Each row was made from one path, in order. Every step used is in the known rows, and no mark comes twice. Write each row's path.
(in the rows, 128 means zero)
Known rows:
remoz > besas > tonuzek: [117 139 133 118 137 139 116 166 109 149 130  97  59 106 162  86 133 115
 114 127 111 159 132 151 148 118 144  99 128 148 130 172 131 103  83 116
  80 118 129  98 167]
resub > remoz > lalip: [115 149 132 123 165 122 112  95 100  95 134 124 168  90 204 145  83 108
 184 158 105 111 122 170 105 141 157 136 118 111 139 162 122  97  81 105
 119 145 158 112 115]
tinuk > kunez > donaten > besas > remoz: [115 146 142 185 158 152 143  62 112 106 165  98  95 133 116 119 177 184
  87 131 128 134 141 146 117 128 161 101  51  97 203 167 139  64 141 110
 114  96 135 150 145]
kome > besas: [113 118 112 103 124 129 122 145 143 125 125 100 133 134  95 138 163 125
 116 153 145 154 106  64 136 133 190 128 135 130 194 115 113  98 156 127
 109 142 129 135 109]
nagi > tinuk > kunez > kome > besas: [126 132 109 197 174 137 107 113 118  74 131 151 112 135  87  97 174 177
 108 151 118 163  56 138 142 152 142 122 104 113 189 140 154 101 138 148
 104 126 151 155 133]
kome > besas > nurep: [118 111 125 113 177 125 110 160 140 153 138  87 111 148  98 137 144 146
  98 128 135 166 115  80 148 112 195 131 154 145 195 132  93  94 151 107
 119 135 118 136 153]
nurep > besas > lalip > remoz: [ 99 138 128 101  94 130  82 137 124 164 126 174 140 115 119  85 170  64
  70 100 129 126  88 112 128 116 122 127 104 126 144 169 131  81 194  81
  88 177 108 118 165]
tonuzek > muvu: [170 116 130 108 105 145 125 143 132 111 129 128 163 153 142 143 115 149
 116 142 140 120 123  92  59 129 163 156 152 101 119 145 130 145 109 109
 114 127 146 122 126]
resub > remoz > besas > lalip: [ 81 142 159 124 157 130 101 135 112 163 160 133 157  93 213 113 104  80
  92 141 118 142 121 192 117 134 160 106 113 130 148 170 133  80 101 102
 111 131 142 107 136]
luteso > kunez > sedes: [126 179 131 135 159 136 115 125 129 161 128 111 133 119  91 124  96 109
 138 160 119 167 136 139 131 111 172 120  85  52 165 173 137  68 144  51
 110 149  99 110 148]
nurep > besas > lalip > dokod: [105 160 134 141  86 128  79 135 141 164 120 173 126 127 130  74 171  34
  67 146 132 121 114 157 136 125 116 118 113 123 157 198 140 128 173  78
 113 174 117 133 151]
dokod > lalip > besas > kome > kunez: [107 136 128 144 125  72 117 169 150 224 139 157 107 177 138 172 196 207
 111  77 106 137 121 140 180 121 155 103 126 124 171 198 127  99 146 116
 114 114 114 115 155]
dokod > lalip > remoz > besas > tonuzek > muvu: [113 133 151  97 139 109 124 169 152 193 113 106 121 149 182 119 174 207
 130  73 116 103 120  56 118 145 168 135 114 113 101 160 157 103  94 117
  59 119 122 102 172]
muvu > tonuzek: [128 145 155 112 131 120 135 129 129 105 126 137 119 159 123 107 163 145
 140  98 108 109  80 102  91 147 157 118 123 160 129 190 114 139 130  90
 136 121 148 138 186]
nurep > besas: [123 145 114 105  93 133 110 109 148 124 128 150 137 101 117  88 136  64
 124 158 104 134 102 143 137 117 119 137 121 120 151 149 126 120 136  90
  89 192 112 145 123]
kome > kunez > luteso: [110 125 143 133 121 162 139 112  73 149 165 135 148 137  58 125 176 146
 126 162 107 122 123 140 165 160 141 145 155  36 195 117 110 101 188 106
 112  79 148 142 130]
dokod > lalip > besas > donaten > kunez: [ 96 140 126 136 107  98 126 150 157 201 125 112 104 156 150 175 195 200
  96  65  92 113 134 133 149 142 160 106 155 137 154 216 135 109 109  89
 136 111 124 104 174]
remoz > lalip > dokod: [125 158 109 142 131 118  99 118  94  93  77 130 101 107 161 102 140 120
 193 194  98  90 141 139 121 139 116 133 114 105 124 159 146 167 105  84
 129 117 167  92 128]
sedes > kunez > donaten: [142  72 126 141  75 159 126  98  66 120 141 177 122  85 106 121 145 147
 133 156 179  96 128 167 116 142 146 140  60  99 128 138 140 120 129 170
 121  89 154  97 127]
luteso > kunez > donaten > besas > remoz: [122 159 120 139 151 162 129  73 113 151 164 104 102 130  99 139 131 141
 133 109 142 156 128 141 135 106 187  90  54  75 167 169 135  51 152  45
 112  64 120  82 129]
sedes > kunez: [137  64 128 124  92 133 119 114  83 119 146 174 128  94 110 122 143 132
 135 157 165 118 131 150 128 151 134 126 110 134 113 121 137 130 149 177
 106 119 150 122 118]
resub > remoz > besas > kome: [ 94 141 152 149 157 111 126 148 118 169 168 152 136  89 216 116  85 118
 120 136  86 158 117 199 119 141 152 106 131 143 149 165 130  82  79 106
  90 126 144 116 139]
dokod > lalip > remoz: [101 129 146 116 146  91 134 139 159 188 111 127 144 147 152 134 177 205
 142  69 119  86 124  59 141 152 143 138 102 114 103 125 157 110 133 133
  98 127 112 122 150]
tinuk > kunez: [120 151 138 177 164 118 114 107 132 111 134 137 134 147 106 119 160 141
 100 168 118 136 139 140 138 150 124 107 116 109 179 146 137  84 142 123
 128 132 132 187 142]
dokod > lalip: [113 137 140 120 140  96 126 125 177 182 114 119 135 157 153 130 161 188
 147  92 128  96 142 115 156 135 153 132 113 121 126 138 145 135  94 144
 115 141 105 134 116]
resub > remoz > besas > donaten > kunez > tinuk: [ 85 148 159 146 142 147 144 124  87 159 163 120 140  86 192 130 104 132
 105 148  75 144 136 198  95 158 166 105 210 140 166 177 134  77  79  63
 120 124 143 101 156]
luteso > kunez > donaten: [125 173 118 148 138 151 109 104 117 156 125 138 136 136  81 136 115 111
 146 145 148 142 131 156 143 112 160 110  66  51 155 166 136  62 125  48
 141  72 121  94 131]
donaten > kunez > luteso: [119 132 136 118 100 175 127  86  79 121 104 135 136 116  95 117 155 170
 143  99  96 108 152 133 126 158 149 126 162  74 159 131 123 125 143  81
 127  72 141 125 151]
besas > tonuzek: [152 138 150 138 137 132 123 156 126 150 145 100  79 151 126 142 141 115
 100  70 166 141 134 125 137 121 145 115 143 153 129 200 104  97 123 150
 111 126 114 124 192]
donaten > kunez > tinuk > nagi: [132 143 136 172 118 147 132  93  74 134  98 136 137 133  93 132 161 196
 188 131 118 113 160 145 106 127 159  95 206  98 154 152 140 123 157  67
 144 129  95 111 159]
nurep > besas > remoz > lalip: [120 147 115 108 104 134 104 114 117 112 132 121  76  93 141  91 132  84
 153 143  76 130 111 151 129 104 126 129  84 129 157 192 124 111 147  59
  27 183 105 111  95]
sedes > kunez > donaten > besas > lalip > remoz: [121  59 122 118  85 167 127  78  47 132 160 176 126  88 118 114 184 169
  97 102 195 111 113 125 107 137 170 119  52 115 127 132 147  92 168 174
 122  73 165  74 170]
dokod > lalip > remoz > resub: [106 131 154 113 158 106 142 157 172 168  92 120 140 119 150 135 165 217
 148  95 102 123 119  61 135 162 126 153 106 107 102 125 157 105 134 131
 136 126 119  90 134]
kunez > luteso: [125 124 142 122 128 158 144 106 100 124 131 124 113 109  97 111 131 142
 136 107 104 126 139 150 155 156 132 148 160  66 165 120 139 135 115 145
 121  68 139 145 136]
nurep > besas > tonuzek > muvu: [169 143 133 101  89 149 100 139 148 131 136 129 123 137 124 107 137  71
  95 122 142 145 105 119  99 114 156 144 148 125 149 221 108 103 122  94
  69 182 112 141 171]
nagi > tinuk: [131 114 110 144 152 140 104 109 129 102 112 136 108 119 129  97 133 145
 124 121 116 117  54 143 121 149 114 131  91 161 107 123 153 161 123 145
 117 127 155 122 124]
lalip > besas: [122 131 108 126 114 118 113 158 123 118 124 123 105 119 138 169 144 118
 106 120 107 159 118 147 138 119 120 101 133 126 145 180 133 111 149 111
 148 109 142 107 155]

Which path is each row?
[109 151 159 166 117 122  89 158 115 180 120 159 115 158 142 116 176  88
  52 122 161 107 140 148 127 133 122 110 119 130 132 188 143 147 171 112
 158 112 134 106 165] -> besas > lalip > dokod
[ 89 125 137 116 176 120 116 173  93 157 127 123 100  99 163  97 126 164
 115 115  73 143 111  90 127 133 121 121 122 127 104 108 146  90 140  79
  89 100 141  93 194] -> lalip > remoz > besas > nurep
[116 124 144 164 123 122 139 146  80 198 176 184 102 153  75 133 165 177
 105 102 103 153 120 162 170 136 143 129 165  90 199 155  97  91 175 111
  95  70 130 128 163] -> besas > kome > kunez > luteso
[112 165 143 200 148 153 117  70 110 127 142 132 119 149 115 104 203 151
  57 150 152 116 142 155 120 140 156 100  67  88 202 178 154  84 144 111
 164  89 153 146 176] -> tinuk > kunez > donaten > besas > lalip > dokod
[132 166 113 154 177 127 106 151 116 152 158 142 128 161  57 148 123 136
 141 124 135 214 128 135 179  98 193 109 161  50 196 162 111  36 148  51
 115  88 111  94 151] -> luteso > kunez > kome > besas > nurep
[119 161 138 193 145 143 126  93 116 109 131 134 131 140  98 116 162 157
  99 164 133 117 141 154 123 139 139 120  65  69 195 164 144  75 119 114
 143 105 136 165 151] -> tinuk > kunez > donaten
[101 137 132  99 107 140  92 152 132 151 117 169 140  93 118  88 163  70
  69 120 115 160  84 112 126 123 111 140 104 121 143 174 135  77 189  81
 117 174 112  96 153] -> nurep > besas > lalip > remoz > resub
[137  61 139 123  90 160 131  96  62 114 151 173 117  76  85 107 145 143
 143 138 141 113 143 162 148 173 138 142 136  83 146 112 144 132 138 190
 105  66 159 128 125] -> sedes > kunez > luteso
[122 129 136 166 125 103 125 162  92 200 173 185 113 166  93 141 160 168
 103 119 120 152 110 148 155 119 140 116 144 130 173 163  92  90 181 101
  97 107 125 122 155] -> besas > kome > kunez
[107 147 144 145 123 151 142 136  91 154 162 108 151 131  86 120 157 148
 111 197 113 135 117 129 119 127 160 154  94  52 185 152 103  96 194  90
 101 177 120 122 149] -> kome > kunez > sedes
[123 145 124 153 119 170 149  70  83 106 137  84  64 110 161 116 161 172
 143 121 121 101 134 142  97 120 165 118  44 101 154 176 144 130 124  91
 116  75 154  62 136] -> kunez > donaten > besas > remoz > lalip > dokod
[119 165 111 128 146 164 104  71 107 165 145 134 131 142  91 127 148 123
 106 106 168 158 123 147 143  97 192  91  65  75 170 165 133  52 141  57
 154  68 128  78 152] -> luteso > kunez > donaten > besas > lalip
[102 127 130 120 182 128 110 159 115 156 133 108  78 103 167  78 101 146
 116 145  70 167 138 165 152  99 139 113 141 143 135 132 130 120  81  83
 100 113 129 100 164] -> remoz > besas > nurep
[112 114 137 117 131 129 132 162 138 137 156  68  80 143 103 148 164 135
 103 124 134 156 109  65 131 127 189 114 105 141 193 151 108  86 192 113
  55 132 110 126  92] -> kome > besas > remoz
[118 134 139 124 178  85 107 162 168 198 125 110 100 162 163 165 156 200
 109  59 104 128 143 141 174 114 150 116 131 134 146 192 137 118 106 118
 137 121 110 116 175] -> dokod > lalip > besas > nurep
[124 143 128 185 180 137 108 103 126  98 111 118 107 112 110  77 145 164
  94 167 100 136  68 150 109 152 127 135  56 118 167 156 161 124 130 138
 103 169 142 167 154] -> nagi > tinuk > kunez > sedes
[122 129 143 145 134 137 131 195 130 114 137  89  49 100 153 185 131 138
  92 112  81 195 119 143 130 121 106 110 109 136 142 214 129  93 183  94
 131 102 134  71 129] -> lalip > besas > remoz > resub
[133  64 128 155  79 142 139 148  69 113 180 167  95 106  87 137 164 170
 134 133 163 164 123 137 141 131 176 127 121 100 162 149 123  88 181 177
  54 101 137  95 106] -> sedes > kunez > kome > besas > remoz
[109 134 126 136 102 165 122 160  74 116 107 161 149 129  85 141 191 193
 115  98 130 178 120  77 114 125 173 131 151  81 168 156 113  59 198  70
 137  99 134  51 167] -> donaten > kunez > kome > besas > lalip > remoz > resub
[111 144 128 158 103 162 139 110  73 147 157 137 153 146  77 137 176 150
 122 182 142 101 111 142 132 129 148 143  77  52 174 143 106  86 173  86
 131 101 140 107 135] -> kome > kunez > donaten
[124 147 136 181 193 148 132  63 116 114 159 113 115 140 107 115 162 189
  83 135 132 142 143 155 131 124 168 113  86  93 204 156 131  72 117 110
 153  95 142 156 187] -> tinuk > kunez > donaten > besas > nurep
[ 86 136 140 121 143  77 129 164 147 217 114 148 105 132 174 106 174 221
 138  66  86 117 117  86 152 142 145 120 102 131 115 132 162 103 110 114
  69 114 113  98 159] -> dokod > lalip > remoz > besas > kome
[119 165 151 183 167 128 131 117 128 116 136 108 128 125 108 100 141 152
  89 182 101 149 147 148 115 138 148 134  83  76 202 170 140  83 138 116
 112 178 115 181 164] -> tinuk > kunez > sedes
[ 95 144 161 136 204 123 114 140 124 157 168 109 145  87 214 117  66 112
 116 150  81 150 128 194 126 134 156 114 139 132 145 153 122  84  77  87
 109 135 142 125 151] -> resub > remoz > besas > nurep
[114 109 122  97 140 146 122  81 116 145 162 121 125 142 142 116 176 144
  71  70 161 156 120 121 126 103 179  96 125 165 149 134 125 111 151 143
 150 114 139 101 162] -> donaten > besas > lalip
[119 141 144 175 124 112 141 164  88 204 170 169 107 150  98 132 149 180
  92 133 109 162 114 149 135 111 159 134 114 102 193 183  98  89 180  98
  84 145 108 111 175] -> besas > kome > kunez > sedes
[122 128 121 149 114 137 123 171 100 132 152 158 126 158  89 140 174 146
  96  95 164 187 115 124 159  95 188 128 153  85 196 160 116  78 158 138
 114 115 123  88 145] -> kunez > kome > besas > lalip
[119 136 136 178 108 120 137 145  78 198 170 188 108 161  91 140 164 178
 100 121 133 139 109 163 145 112 149 127 100 101 183 174  96  82 166  98
 110  86 130 101 168] -> besas > kome > kunez > donaten
[114 166 144 153 158 117 111 104 107 103 119 126 159  94 213 138  99  90
 179 187 102  94 134 170  96 166 138 131 123 104 131 178 141 125  98  91
 133 135 171 113 122] -> resub > remoz > lalip > dokod
[113 141 124 105  91 134  81 123 133 161 131 171 134 124 117  82 160  50
  68 119 137 134 101 156 142 101 132 121 110 136 166 186 123 104 159  91
 100 185  99 129 143] -> nurep > besas > lalip
[116 147 128 125 192 112  95 124  97 113 141 116 137  95 210 176  78 116
 155 131  85 139 125 190 119 124 153 118 132 118 155 205 112  86  91  82
 141 128 166 100 163] -> resub > remoz > lalip > besas > nurep
[108 106 124  96 141 143 124  96 104 150 162 126 132 133 143 122 192 156
  70  51 156 146 106  75 115 118 169 101 116 160 135 122 130  89 185 135
 139 106 143  93 185] -> donaten > besas > lalip > remoz
